Each row comes from the steps of one path. Every step used is in the known rows, and no mark comes twice. Write the path behind each row, first mark first.
Known rows:
C -> F: [8.9, 17.3, -36.5, -41.3, -34.9, 22.1, -1.7, -15.3, 10.2, -33.6, 15.1, 6.1, -28.1, -16.3, 25.9, -14.5, -10.1, 23.7, 22.3, -0.3, -0.7, 9.7, -3.7, -23.4, -22.1]
C -> F -> G -> J: [9.3, 60.2, 24.6, -33.0, -1.0, 25.5, 9.1, -6.3, 1.5, -41.1, -8.5, 4.5, -16.8, -16.9, 19.4, 5.8, 12.6, 11.4, 55.4, -17.6, 7.7, -10.8, -5.7, -27.5, 34.4]
U -> J -> C: [12.4, -9.5, -26.1, 20.4, -53.0, -9.2, -11.9, 16.6, -2.3, -2.9, -0.7, -19.1, 34.3, 33.3, -16.0, -1.1, 20.7, -13.0, 33.1, 15.5, 10.0, 11.9, 7.5, -29.9, -12.4]
C -> F -> G: [10.4, 40.2, 14.1, -30.5, -29.2, 19.4, -3.0, -24.7, 2.5, -22.0, 17.7, -6.9, -27.4, -18.8, 25.7, -0.4, -9.4, 1.7, 50.1, -3.8, 15.4, -7.6, 2.8, -6.7, -7.3]
G -> B -> U -> A -> C -> J: [-13.3, -27.8, -10.7, -5.6, 4.8, -18.7, -5.1, 17.6, -6.3, 28.6, 3.3, 2.5, -3.9, -9.3, -6.2, 16.7, -34.8, -14.3, -62.7, 32.1, 22.0, 11.0, -3.2, -1.0, -18.2]
B -> U -> A -> C -> F -> G -> J: [-9.0, 39.2, 54.6, -37.7, 2.9, 20.1, 52.8, -18.1, -16.7, -48.9, -12.5, -0.8, -14.5, -15.8, 20.3, 9.3, 2.6, 3.0, 20.7, -5.3, 8.7, -15.0, -2.7, -34.3, 53.7]
G -> F -> C: [22.4, 2.4, -37.1, -26.5, 1.5, 31.2, -3.6, 21.0, 17.3, 49.8, -17.7, -19.4, -13.1, -62.5, 11.7, 17.7, -0.9, 17.9, 2.6, 23.9, 2.1, -18.7, -3.7, 27.4, -16.8]
F -> G -> J -> U -> B: [0.0, 9.4, 24.8, 40.7, 49.7, -0.3, -26.4, -13.2, -5.9, -14.8, -18.7, 15.7, 0.0, 12.8, -8.8, -36.2, 35.7, -3.2, 4.0, -33.0, -16.5, 2.9, -14.4, 25.8, 38.8]
A -> C -> F -> G -> B -> U -> J: [-15.7, 41.2, 10.0, 8.9, -16.2, -15.4, 24.3, -31.9, -14.4, 37.0, -3.4, -0.5, -15.9, -10.0, -10.0, -23.1, -28.6, -0.7, -2.3, 6.4, 17.2, 4.6, -37.5, -45.2, -37.0]
J -> U -> A: [-5.8, -30.1, 37.8, 17.4, -11.0, 6.5, -4.4, 22.5, -3.7, -36.7, -9.7, -20.7, 15.0, 18.7, 25.4, 7.1, 21.5, -13.3, -1.5, -18.9, -24.1, 15.7, 33.0, 19.5, 30.5]
C -> B: [18.2, -27.5, -46.5, 6.1, -1.1, 15.7, -14.3, -5.5, 27.9, 18.0, 15.5, 27.9, 6.3, 26.9, -23.2, 16.3, -1.6, 13.0, -10.3, -1.0, 14.0, -3.2, 18.4, -9.3, -4.4]
G -> J -> U -> A: [-6.5, -11.9, 50.5, 14.3, 5.4, 12.1, 8.1, 30.5, -6.3, -50.6, -25.4, -12.9, 17.2, 19.3, 24.1, 10.9, 35.4, -7.6, 8.3, -28.3, -29.7, 13.2, 28.2, 5.1, 57.6]
A -> C -> F -> G: [6.8, 17.7, 7.1, -48.2, -11.9, 5.8, 16.6, -36.0, 0.6, -18.9, 20.4, -7.0, -26.6, -21.0, 25.1, -5.8, -29.6, -1.0, 19.8, 7.7, 46.6, -22.2, -0.8, -15.9, -10.1]
J -> U -> A -> C -> F -> G -> B: [-5.1, 1.6, 55.2, 3.6, 2.1, -8.3, -2.4, 6.0, -10.3, -17.7, 0.3, -15.3, -33.2, -19.6, 26.2, -6.5, -24.3, -25.7, 27.5, -16.4, 10.5, -13.5, -4.4, 33.6, -5.9]
U -> A -> C -> J: [5.9, -39.1, -32.7, -24.0, 2.0, -15.4, -7.2, 11.0, 6.4, 17.6, 15.1, 4.6, 7.2, 5.3, 4.7, 23.9, -29.4, -8.7, -62.1, 33.9, 48.6, 14.1, 16.1, -14.3, -11.3]
F -> C: [18.1, 10.2, -25.5, -22.5, 17.3, 10.3, -33.1, 12.5, 25.6, 29.0, -8.2, -2.4, -18.7, -48.6, 16.3, 13.3, -14.0, 12.3, 8.1, 5.3, -13.1, -12.9, -8.7, 32.5, -26.9]
U -> B -> C -> J: [19.5, -5.8, -48.2, 4.2, 0.6, -25.0, -13.2, -2.4, -5.4, 50.5, 22.1, 18.1, 23.2, -5.2, -15.5, -20.5, -19.1, 13.8, -32.5, 23.5, 25.0, 26.5, -20.4, 14.5, -32.9]
B -> C -> J -> U: [-7.9, -8.7, -32.5, 11.3, 19.4, -32.2, -16.1, 20.6, 5.0, 24.7, 5.4, -9.4, 24.0, 9.3, -2.0, -6.3, 9.0, 8.9, -17.9, -5.9, -26.2, 15.9, 0.2, 19.0, -37.3]
B -> U -> A -> C -> F: [-10.6, -17.2, -1.2, -53.0, -27.8, 10.8, 53.8, -29.9, -10.4, -42.6, 12.7, -0.1, -25.7, -14.6, 28.6, -10.6, -27.9, 10.8, -27.3, 17.8, 16.9, 0.2, 3.6, -33.9, -2.1]
A -> C: [4.6, -26.1, -29.8, -40.6, 10.5, -3.5, 7.1, -16.4, 5.7, 8.9, 2.3, -6.5, 14.8, -16.3, 5.8, -13.4, -40.5, 4.9, -36.5, 22.7, 56.4, -22.5, -5.2, -13.9, -8.5]
J -> U -> A -> C -> F -> G: [-3.2, -3.3, 38.9, -27.7, -4.9, 0.8, 25.7, -27.4, -5.3, -39.2, 15.5, -14.4, -24.7, -2.2, 35.1, 1.7, -9.4, -14.0, 13.4, -5.3, 23.6, -14.6, 15.9, -3.2, 6.3]
B -> U: [-25.4, 25.7, -0.7, -6.0, -19.2, 19.5, 2.4, -8.5, -9.8, 4.6, -14.0, -9.6, 5.6, -23.6, -8.5, -10.7, -1.3, 13.9, -5.2, 7.9, -36.3, -1.2, -12.7, -6.5, -1.1]

Which path is each row?
[18.6, 54.5, 29.6, -22.7, 5.9, 11.1, 31.6, -24.3, -13.3, -25.3, -1.1, 13.3, -4.4, -18.5, 12.5, -22.2, 5.6, 15.6, 44.8, -14.7, 17.2, -6.7, -21.8, -11.3, 36.2] | U -> B -> C -> F -> G -> J
[15.9, -71.7, -23.4, -10.0, 8.7, 1.8, 26.6, -13.7, 16.0, 6.3, 18.8, 22.3, 10.9, 33.8, -14.1, 22.5, -23.1, -3.3, -52.3, 14.8, 52.6, -12.0, 30.8, -17.3, 13.1] | U -> A -> C -> B
[-10.0, 6.6, 1.6, 27.5, 26.1, -38.4, -26.4, 28.2, -2.7, 37.1, 3.8, -15.1, 12.5, -2.2, -3.5, -4.6, 1.3, -8.9, 5.3, -12.2, -21.9, 4.8, -9.8, 42.4, -39.5] | F -> G -> B -> C -> J -> U
[-17.8, -3.1, -22.0, 10.3, -6.1, 18.8, 9.6, -15.7, 5.6, 17.9, 0.2, 16.0, 1.2, 9.4, -34.1, 8.0, 3.4, 16.6, -22.7, 4.8, -33.6, -4.8, 0.1, -14.8, -4.6] | C -> B -> U
[-12.0, -25.9, 38.0, 19.2, -29.1, 22.6, 36.8, 20.1, -13.0, -41.1, -10.8, 0.8, 18.9, 32.6, -15.9, 32.6, 31.7, -10.5, -1.2, 4.3, -33.8, 5.7, 29.9, -12.6, 58.6] | G -> J -> C -> B -> U -> A
[-1.2, 16.6, -35.4, 26.2, -0.3, -4.6, 10.9, -22.4, 14.9, 61.1, -2.7, 21.9, -2.9, 13.0, -33.7, 8.3, 1.7, 16.3, -24.7, 5.2, -15.9, 13.7, -14.4, -43.7, -34.4] | F -> C -> B -> U -> J
[-7.0, -31.6, 15.6, 22.9, -5.4, -5.0, -18.8, 32.7, 2.0, -18.6, -1.3, -11.3, 8.3, 25.8, 17.4, 22.5, 22.4, -15.0, -19.9, -7.5, -24.1, 29.9, 34.6, 14.5, 13.9] | C -> J -> U -> A
[7.6, 17.0, 26.8, -0.5, -20.4, 11.0, -9.5, 31.5, -8.9, -46.3, -14.0, -23.8, 25.5, 9.7, -5.2, 18.1, 35.0, -18.7, 67.3, 2.5, -3.9, -20.7, 10.5, -2.0, 44.2] | F -> G -> J -> C
[17.0, -21.5, -10.3, 16.2, -4.0, 10.6, -2.3, 15.9, 13.2, -20.5, 5.9, 13.3, 16.5, 45.9, -34.0, 35.5, 33.5, -9.4, 35.4, -2.0, 2.9, -19.5, 25.3, -10.0, 31.6] | F -> G -> J -> C -> B
[-6.5, -23.6, 25.9, 10.7, -10.3, 21.0, 20.5, 4.7, 2.1, 1.3, -1.5, 6.5, -8.3, 2.1, -3.2, 32.9, 3.8, -2.5, -23.5, 6.0, -35.2, 4.5, 23.3, 9.5, 21.3] | F -> C -> B -> U -> A
[-3.4, -40.1, -38.7, 31.2, 50.3, -26.1, -39.5, -14.9, 3.9, 20.8, 2.5, 24.1, -3.4, 20.1, -17.4, -36.4, 4.5, -2.8, -63.0, -0.8, 3.4, 16.4, -13.2, 22.9, -15.7] | A -> C -> J -> U -> B
[0.3, -20.5, -11.3, 40.4, 30.5, -5.2, -38.5, -15.5, -0.6, -0.9, -6.9, 15.1, 0.3, 13.8, -8.7, -45.8, 22.6, 1.3, -18.7, -20.8, -20.3, 13.2, -11.2, 33.8, 5.1] | J -> U -> B
[-0.6, -22.8, -34.1, 43.8, 37.0, -15.8, -55.5, -3.8, 5.0, 16.4, 0.7, 24.2, -4.7, 21.4, -16.6, -32.0, 22.8, -0.9, -39.5, -10.6, -19.8, 27.8, -9.9, 29.4, -11.3] | C -> J -> U -> B
[-8.5, -56.3, 15.7, -14.4, 15.0, -11.4, 23.2, -1.4, -4.2, -21.5, -4.4, -18.2, 17.1, 9.7, 20.3, -2.0, -16.1, -14.1, -45.8, 5.6, 30.4, -8.9, 21.4, 2.3, 19.0] | J -> U -> A -> C
[-7.5, -9.0, -42.9, 13.2, 46.6, -20.7, -56.5, 31.9, 28.4, 28.1, -6.4, 0.2, -17.4, -5.3, 4.6, 18.0, 17.9, 3.3, -21.8, -7.7, -50.5, 10.8, 1.3, 33.7, -45.0] | F -> C -> J -> U
[3.4, 22.0, 24.6, -16.0, -3.6, -1.7, -12.2, -4.5, -4.5, 3.4, 6.3, -7.5, -33.8, -38.2, 16.9, -14.6, -43.7, -13.7, 33.9, -4.3, 35.1, -22.0, -21.6, 20.5, -22.7] | A -> C -> F -> G -> B
[-5.8, 15.2, -32.7, 30.1, -17.8, -1.0, 14.4, -27.6, 5.5, 48.3, -0.5, 18.9, 12.5, 32.3, -38.2, -0.7, 3.7, 14.9, -23.2, 2.9, -1.9, 19.6, -9.4, -59.2, -23.1] | C -> B -> U -> J
[6.0, -26.7, -43.0, 37.7, 43.9, -5.5, -40.6, 5.7, 9.1, 44.3, -8.8, 15.1, -17.8, -5.1, -15.6, -18.2, 26.9, 5.4, -43.9, 2.7, -22.3, 16.8, -12.3, 43.0, -19.1] | G -> F -> C -> J -> U -> B
[14.2, 30.1, 37.6, -2.6, -15.4, -17.2, 12.6, 6.9, -21.0, 38.7, 6.5, -24.0, 27.7, -43.5, 5.6, -24.1, -41.0, -2.3, 47.1, -0.1, 27.9, -17.4, -28.5, 44.6, -18.9] | F -> G -> B -> C
[-26.2, 47.0, 47.6, 18.3, -9.9, 9.5, -14.7, 1.8, -19.2, 21.9, -18.1, -16.7, -10.9, -40.0, -11.2, -8.1, -14.9, -9.9, 25.4, -3.1, -32.7, -15.1, -26.9, 27.1, -5.5] | F -> G -> B -> U
[-13.4, -12.2, -39.4, 18.8, 23.8, -17.1, -50.6, 25.9, 17.4, 11.2, -1.9, -3.0, 2.2, 18.5, -1.4, 5.2, 22.5, 0.8, -20.0, -9.9, -35.9, 18.3, 9.0, 12.8, -29.1] | C -> J -> U
[-13.8, -15.8, 13.8, -4.5, 8.4, -18.4, -6.7, 10.8, -9.3, 31.0, 5.9, -2.9, -6.7, -10.7, -5.0, 23.1, -33.3, -23.6, -46.9, 29.5, 28.4, 2.8, -1.4, 5.4, -11.1] | F -> G -> B -> U -> A -> C -> J
[8.5, 32.5, 25.9, 17.4, -37.1, -7.1, -20.0, 11.6, -8.7, 1.3, 5.7, -12.7, -23.6, -11.3, 4.8, -8.1, -11.0, -21.4, 67.9, -6.5, 12.0, -3.3, -16.7, 6.6, -26.2] | U -> J -> C -> F -> G -> B
[-8.0, -1.9, -37.7, 16.5, -5.4, -12.1, 31.7, -37.0, 3.6, 52.2, 1.9, 20.2, 14.5, 31.2, -38.9, -3.6, -12.4, 12.5, -47.8, 13.7, 21.9, 9.2, -12.0, -66.8, -25.4] | A -> C -> B -> U -> J
[-7.6, 38.7, 31.1, -6.8, 24.7, -6.1, 23.5, 1.0, -5.5, -34.9, -12.1, -10.4, 5.2, -0.6, 18.0, -12.6, 28.8, 9.8, 41.7, -35.2, -28.7, -9.9, -6.3, 3.0, 17.3] | B -> C -> F -> G -> J -> U
[-4.5, -32.9, -7.4, -41.7, -9.4, -0.4, 36.5, -18.6, 1.5, -51.7, 12.5, -3.0, -24.4, 2.3, 37.1, -10.9, -17.2, 4.9, -23.0, 1.2, 15.8, 2.4, 13.1, -20.3, -5.8] | J -> U -> A -> C -> F
[14.7, 5.6, -49.1, -17.9, -13.1, -21.1, -5.5, 13.9, 1.1, 46.3, 21.0, 1.6, 29.5, -11.1, -5.1, 1.8, -23.5, 15.6, -16.5, 25.5, 20.0, 19.4, -9.8, 2.5, -41.6] | B -> C -> J
[22.5, -3.3, -9.8, 0.5, -7.5, -11.4, 20.6, -25.2, -19.4, 28.6, 13.2, 5.2, 38.6, -17.1, -6.2, -53.8, -22.5, 18.1, -3.3, 8.8, 28.4, 5.4, -25.9, 27.0, -5.5] | U -> B -> C
[-11.1, 34.3, 25.1, -1.7, 28.2, 5.6, -1.8, 4.1, 4.3, -44.6, -18.2, -5.9, -11.9, 5.0, 19.0, -2.8, 37.2, 5.2, 40.0, -40.0, -37.3, -7.3, 1.0, -4.3, 22.7] | C -> F -> G -> J -> U
[8.4, 31.3, 46.2, -41.6, 3.4, 18.1, 38.2, -11.3, -6.7, -50.4, -6.8, 0.7, -12.4, -10.7, 28.1, 11.5, -1.1, -1.1, 28.3, -7.7, 32.4, -14.0, 5.5, -31.3, 51.8] | U -> A -> C -> F -> G -> J
[9.7, 53.9, 34.2, -15.5, 12.1, 22.7, -3.4, 5.3, -0.7, -17.7, -19.4, -3.2, 10.7, -16.0, 8.2, 12.4, 14.3, 2.6, 48.6, -16.7, 13.1, -16.4, -3.8, -12.7, 47.4] | F -> G -> J
[-17.1, 6.3, 14.2, 19.6, -8.8, 15.3, 18.7, 0.5, -6.4, -11.2, -8.4, 4.3, 9.4, 24.2, -42.1, 25.7, 32.5, -2.9, 16.2, 4.3, -40.4, -19.3, 7.9, -15.2, 27.9] | F -> G -> J -> C -> B -> U
[-3.2, -30.0, 19.3, 15.2, -8.1, -16.2, 7.7, 29.1, -8.0, -7.2, 4.1, -16.0, 26.8, 20.4, 17.6, 12.2, 13.0, -9.8, -18.0, -4.2, -16.6, 27.7, 28.7, 21.4, 6.0] | B -> C -> J -> U -> A
[-18.1, -6.2, -12.3, 16.8, -10.5, 15.4, 18.9, 6.9, -2.2, -12.3, -10.9, 9.9, 13.6, 25.6, -43.8, 18.6, 31.4, 6.1, 1.5, 5.8, -47.3, -10.8, 3.8, -19.7, 21.4] | G -> J -> C -> B -> U
[7.0, 38.8, 29.5, -2.7, -18.1, 8.5, -28.8, 6.2, -2.8, 0.0, 3.9, -7.8, -35.0, -37.8, 17.5, -10.4, -26.8, -11.1, 57.3, -13.6, 9.4, -10.3, -20.3, 26.8, -20.3] | C -> F -> G -> B
[17.5, -51.2, -45.9, 16.8, -22.7, 6.4, -14.1, 16.2, 18.8, -6.9, 17.0, 11.4, 18.0, 46.2, -34.3, 24.9, 18.9, -6.4, 11.7, 10.2, 1.0, -8.6, 29.7, -2.9, -0.7] | J -> C -> B
